Each row was made from one small tree. The marks that hang from a mark follow it in brackets, in alphabetical order. Every link used is in the known rows. Write each row's tree.
Known rows
zamun{pela{ludeb{fafab{roba sodov}}}}: [-0.70  3.53 -0.14  1.06 -1.65 -0.27  0.64 -2.82 -3.60  0.22 -1.79  1.94
 -4.35  1.03  1.41 -0.97 -2.43  2.52  3.70 -1.84]
ludeb{fafab{roba{nugi} sodov}}: [ 0.33  2.45  1.54  0.09 -1.80 -0.07  1.26 -2.28  0.02  1.53 -2.00  3.36
 -4.30  2.75  0.20  2.04 -3.73 -0.58  2.14 -1.70]
roba{nugi}: [-0.54 -1.04  1.49 -0.26 -0.54 -0.73 -0.92 -0.29 -0.14  1.11 -3.02  6.34
 -2.44  0.89 -1.10  2.57 -1.68  1.96  1.89 -0.19]
gutov{fafab sifu}: [ 1.10 -1.02  2.78 -2.32  0.12 -1.30 -1.99 -2.03 -1.44 -0.02  0.24  4.39
 -4.41 -0.77 -1.13  3.13 -4.79  3.59  1.78 -0.60]
nugi{ludeb{fafab pela}}: [-1.23  3.38 -0.31  0.90 -0.12 -1.60 -1.14 -3.40 -3.55 -0.09 -3.64  3.62
 -2.21  2.01 -1.53 -0.97 -3.73  1.49  3.72 -0.40]
roba{nugi pela{ludeb{fafab{sodov}}}}: [-1.55  2.86 -0.03  1.14 -2.59 -0.93 -2.32 -0.85 -0.61  2.30 -2.74  4.03
 -3.34  2.13  0.00  1.82 -1.11  0.74  3.38  0.71]
pela{ludeb{fafab{roba sodov}}}: [ 0.50  3.95  0.34  0.09 -2.25 -0.70  0.93 -3.57 -3.54  0.64 -1.54  1.29
 -4.27  1.26  0.88 -0.11 -3.31  0.62  3.09 -1.77]
sifu{gutov{fafab{roba sodov}}}: [ 1.45  1.08  3.21 -4.07 -2.86  0.59  0.14 -2.91 -0.85  1.58  1.24  0.21
 -5.42  2.35 -0.24  2.44 -4.57  3.50  0.71 -2.05]
ludeb{fafab}: [ 0.00  1.56  2.02  0.78 -0.44 -2.58 -1.21 -3.24 -3.14 -0.32 -2.80  5.58
 -2.52  1.63 -0.02  1.02 -3.37  0.52  2.39 -2.12]
zamun{pela{ludeb{fafab}}}: [-1.50  2.21  0.13  1.90 -0.68 -2.22 -2.00 -1.99 -4.49 -1.05 -3.32  4.60
 -2.59 -0.22  0.61 -0.97 -1.31  3.49  3.89 -1.20]
zamun{pela{ludeb{fafab{roba{nugi} sodov}}}}: [-1.05  2.97 -0.53  1.17 -2.00  0.24  0.43 -1.04 -1.27  0.79 -2.62  2.40
 -4.31  1.08  0.79  0.02 -1.59  2.22  3.67 -0.62]
pela{ludeb{fafab{roba{nugi} sodov}}}: [ 0.05  3.48 -0.05  0.29 -2.58 -0.20  0.96 -1.67 -1.12  1.15 -2.31  1.86
 -4.29  1.23  0.28  0.97 -2.38  0.44  3.00 -0.57]
roba{pela}: [-1.13 -0.58  1.57  0.95 -0.47 -0.46 -1.59 -0.86 -1.52  1.85 -2.64  5.91
 -2.58  1.99 -1.29  2.08 -2.15  2.14  1.63 -0.63]
zemas{fafab{roba sodov}}: [ 0.05  1.70  1.04 -0.88 -1.24  1.61  3.08 -3.15 -2.34  0.92 -1.89  1.54
 -4.36  3.90  1.46  2.41 -4.00  0.76  2.61 -2.71]
gutov{fafab{roba{nugi pela} sodov} sifu}: [ 0.53 -0.24  2.05 -1.71 -1.51  2.04 -0.28  0.12  2.95  2.94  0.64  2.38
 -6.32  1.84 -1.75  4.83 -4.50  2.41  1.27  0.43]
zamun{pela{ludeb{fafab{roba}}}}: [-0.75  2.75 -0.15  2.41 -1.05 -0.65  0.30 -1.36 -3.96 -0.83 -3.29  2.65
 -3.55  0.18  0.17 -1.39 -2.07  3.04  3.13 -1.94]
gutov{fafab{roba{nugi}}}: [ 0.80 -0.03  2.27 -0.70 -1.62  0.41  0.53  0.30  1.38  0.59 -1.25  2.81
 -4.55  0.78 -2.10  3.22 -2.86  2.17  0.86 -0.42]
nugi{ludeb{pela}}: [-1.34  1.27 -0.67 -0.30  0.15 -0.46 -0.67 -2.48 -2.82  0.68 -3.17  3.89
 -2.27  1.25 -2.12 -0.52 -2.95  3.09  3.29  0.43]
nugi{ludeb{fafab{sodov} pela}}: [-1.23  4.18 -0.24 -0.49 -0.66 -1.34 -0.82 -4.90 -3.29  0.97 -2.08  2.95
 -3.03  2.90 -0.38 -0.68 -4.12  0.88  4.15 -0.29]
ludeb{fafab{sodov} pela}: [-0.78  2.55  0.49 -0.30 -1.38 -2.02 -1.21 -4.98 -3.09  0.42 -2.67  4.77
 -4.08  2.92  0.02  0.24 -5.65  0.60  3.28 -1.25]
gutov{fafab{roba{pela{ludeb}} sodov} sifu}: [ 0.70  1.46  0.87 -1.53 -2.04  1.32 -0.62 -1.12 -0.62  2.20  1.23  0.24
 -6.50  0.17 -1.11  2.65 -4.20  3.49  2.17  0.55]
fafab{roba{pela{ludeb}} sodov}: [-0.55  1.88 -0.15  0.30 -2.34  1.25  0.54 -1.20 -1.83  2.73 -1.32  1.73
 -4.46  1.67 -0.47  1.01 -2.06  2.08  2.32 -0.22]

Which tree is each row?
[-1.75  3.50  0.59  0.54 -1.22  0.00 -1.52 -1.48  0.34  3.38 -1.96  3.68
 -2.40  3.47 -0.58  1.91 -0.82  0.01  3.43  0.46]
roba{nugi{ludeb{fafab{sodov}}} pela}
[-0.05 -0.31  2.64 -1.18 -3.00  1.89 -1.06  1.86  2.25  2.06 -1.36  1.55
 -4.53  2.75 -2.82  3.69 -2.59  3.91 -0.42 -0.28]
sifu{gutov{fafab{roba{nugi pela}}}}
[-1.38  0.24  0.45  1.90 -1.36  2.81  1.83  1.57  0.92  1.52 -4.38  2.97
 -3.54  4.34 -1.13  3.58 -2.19  1.03  1.65 -1.11]
zemas{fafab{roba{nugi pela}}}
[-0.01  2.55 -0.02  1.67 -2.05 -0.42  0.58 -0.30 -1.43 -0.09 -3.75  2.54
 -3.41  0.47 -0.79  0.56 -2.03  0.94  2.48 -0.67]
pela{ludeb{fafab{roba{nugi}}}}
[-0.93  1.27 -0.54  0.51 -2.71  1.86  0.45  0.52  0.64  3.25 -2.25  2.29
 -4.37  1.70 -1.04  1.99 -1.04  1.87  2.26  0.86]
fafab{roba{nugi pela{ludeb}} sodov}
[-0.89  2.08 -1.19 -1.01 -1.12  2.13  1.78 -1.57  0.54  2.55 -2.40  1.85
 -4.05  2.54 -1.94  0.62 -3.16  1.86  3.12  0.96]
fafab{roba{nugi{ludeb{pela}}} sodov}
[-1.63  2.73 -0.35  0.33 -1.33  3.82  2.52  0.18  1.03  3.41 -2.36  0.43
 -3.44  5.17 -0.40  2.91 -1.04  0.76  3.09 -0.19]
zemas{fafab{roba{nugi{ludeb} pela} sodov}}
[-1.25  3.43  0.33  0.95 -2.19 -1.52 -2.08 -2.74 -2.96  1.83 -1.90  3.50
 -3.38  2.06  0.63  0.78 -1.90  0.93  3.37 -0.30]
roba{pela{ludeb{fafab{sodov}}}}
[-0.45  1.36  1.81 -1.43 -2.32  2.56 -0.70  1.79  2.25  2.83 -0.83 -0.22
 -3.60  2.73 -3.25  2.60 -1.07  4.19  0.65  0.58]
sifu{gutov{fafab{roba{nugi{ludeb} pela}}}}
[ 0.88  0.35  2.29 -1.87 -1.25  1.44 -0.24 -1.61  0.44  2.59  1.44  1.70
 -6.45  1.73 -1.22  3.79 -5.31  2.51  1.22 -0.77]
gutov{fafab{roba{pela} sodov} sifu}
[-0.29  0.96  1.30  0.03 -1.45  1.40  0.90 -1.75 -0.53  3.08 -1.10  3.30
 -4.29  3.16 -0.65  2.14 -3.25  1.02  1.51 -1.38]
fafab{roba{pela} sodov}
[ 0.67  0.50  3.61 -4.53 -2.59 -0.98 -2.14 -3.30 -1.45  1.40  1.07  2.24
 -4.35  1.85  0.10  2.83 -3.74  3.75  1.32 -1.29]
sifu{gutov{fafab{sodov}}}
[-1.94  0.58  0.36  0.83 -0.26  0.86 -1.37  1.14  0.83  3.04 -2.93  4.69
 -1.49  1.76 -2.29  2.21  0.40  2.28  2.45  1.35]
roba{nugi{ludeb} pela}
[-0.59  0.99 -0.26  1.69 -1.72  0.97  0.28  0.19 -2.08  1.50 -2.83  2.40
 -3.67  0.91 -1.63  0.61 -1.54  2.65  1.78 -0.19]
fafab{roba{pela{ludeb}}}
[-1.46  2.97  0.13  0.56 -1.26 -1.93 -1.74 -3.48 -4.19  0.18 -1.76  3.97
 -3.36  0.58  1.76 -0.60 -1.58  2.86  4.38 -1.14]
zamun{pela{ludeb{fafab{sodov}}}}
[ 0.02  3.13  0.13  0.27 -1.62 -0.47  1.12 -4.46 -2.44  0.41 -2.56  2.75
 -5.08  3.41 -0.39 -0.02 -6.53  0.22  2.56 -2.03]
ludeb{fafab{roba sodov} pela}
[ 0.08  0.41  2.73 -2.60 -3.66  2.19 -0.73  0.38  2.60  3.26  0.00  0.93
 -5.49  3.57 -1.58  4.12 -3.13  3.37  0.21 -0.38]
sifu{gutov{fafab{roba{nugi pela} sodov}}}
[ 1.36  1.26  2.77 -2.27 -1.78  0.00  0.95 -2.93 -0.72  1.33  0.82  1.56
 -5.37  1.68 -0.26  2.49 -4.30  1.68  1.37 -1.50]
gutov{fafab{roba sodov}}
[-0.56  3.85  0.68  2.33 -0.29  0.61  0.55 -1.25 -1.74  1.91 -2.46  1.88
 -2.54  3.08 -1.65  0.20 -2.12  0.43  2.30 -1.26]
nugi{ludeb{fafab{roba{pela}}}}
[-0.67  1.64  1.22  2.71 -1.57  0.51  0.08  0.58  0.82  1.54 -3.78  4.24
 -3.43  3.27 -1.70  2.30 -2.78  0.02  1.15 -1.12]
ludeb{fafab{roba{nugi pela}}}
[ 1.41 -0.90  2.32 -1.61 -0.60  0.96  0.20  0.38  1.60  0.71 -0.37  2.83
 -5.46 -0.33 -2.15  3.88 -4.64  2.94  1.16 -0.10]
gutov{fafab{roba{nugi}} sifu}
[ 1.93  0.44  2.68 -3.20 -0.80  0.54  0.52 -3.01 -0.42  1.39  1.81  1.65
 -6.34  0.48 -0.32  3.23 -5.94  2.59  1.74 -1.21]
gutov{fafab{roba sodov} sifu}
[-0.53  2.43  1.19  1.32 -2.01  0.81  0.37 -0.97  1.15  2.76 -2.41  3.52
 -4.32  4.06 -0.55  2.61 -3.03 -0.58  1.81 -1.12]
ludeb{fafab{roba{nugi pela} sodov}}
[ 0.11  1.24  1.48 -1.00 -3.52  1.12 -1.29  0.50 -1.24  1.29 -0.88 -0.54
 -4.73  1.27 -2.16  1.56 -2.27  5.04  0.65 -0.35]
sifu{gutov{fafab{roba{pela{ludeb}}}}}
[ 1.04  0.65  1.51 -1.78 -0.01  1.55  0.51  0.35  1.46  1.46  0.02  1.05
 -4.38 -0.37 -2.50  2.95 -3.10  3.32  2.06  0.79]
gutov{fafab{roba{nugi{ludeb}}} sifu}
[ 0.38  4.66  1.00 -0.21 -0.76 -0.06  1.72 -4.15 -2.51  1.75 -0.67  1.08
 -3.39  2.66  0.38  0.05 -3.11 -0.18  3.08 -1.93]
nugi{ludeb{fafab{roba sodov}}}
[-1.63  1.20 -1.16  2.21 -2.23  2.70  1.38  2.29 -0.36  1.13 -4.79  1.27
 -3.68  3.01 -0.98  2.47 -0.91  2.08  2.52 -0.02]
zemas{fafab{roba{nugi pela{ludeb}}}}
[-0.92  1.72  0.78  0.41 -1.59  2.42  2.21 -1.69 -1.26  2.16 -2.25  1.71
 -4.40  5.31  0.63  2.91 -3.51  0.63  2.12 -2.08]
zemas{fafab{roba{pela} sodov}}
[ 1.44 -0.25  2.39 -3.06 -1.28  1.11  0.51 -1.22  1.93  1.84  1.03  2.13
 -6.24  0.56 -1.02  4.25 -5.12  2.40  1.66 -0.23]
gutov{fafab{roba{nugi} sodov} sifu}
[-1.76  0.67 -0.99 -0.21 -0.09  0.20 -0.83 -0.55 -0.38  1.33 -3.88  4.53
 -2.25  1.23 -2.61  0.55 -2.07  2.76  3.24  1.59]
roba{nugi{ludeb{pela}}}
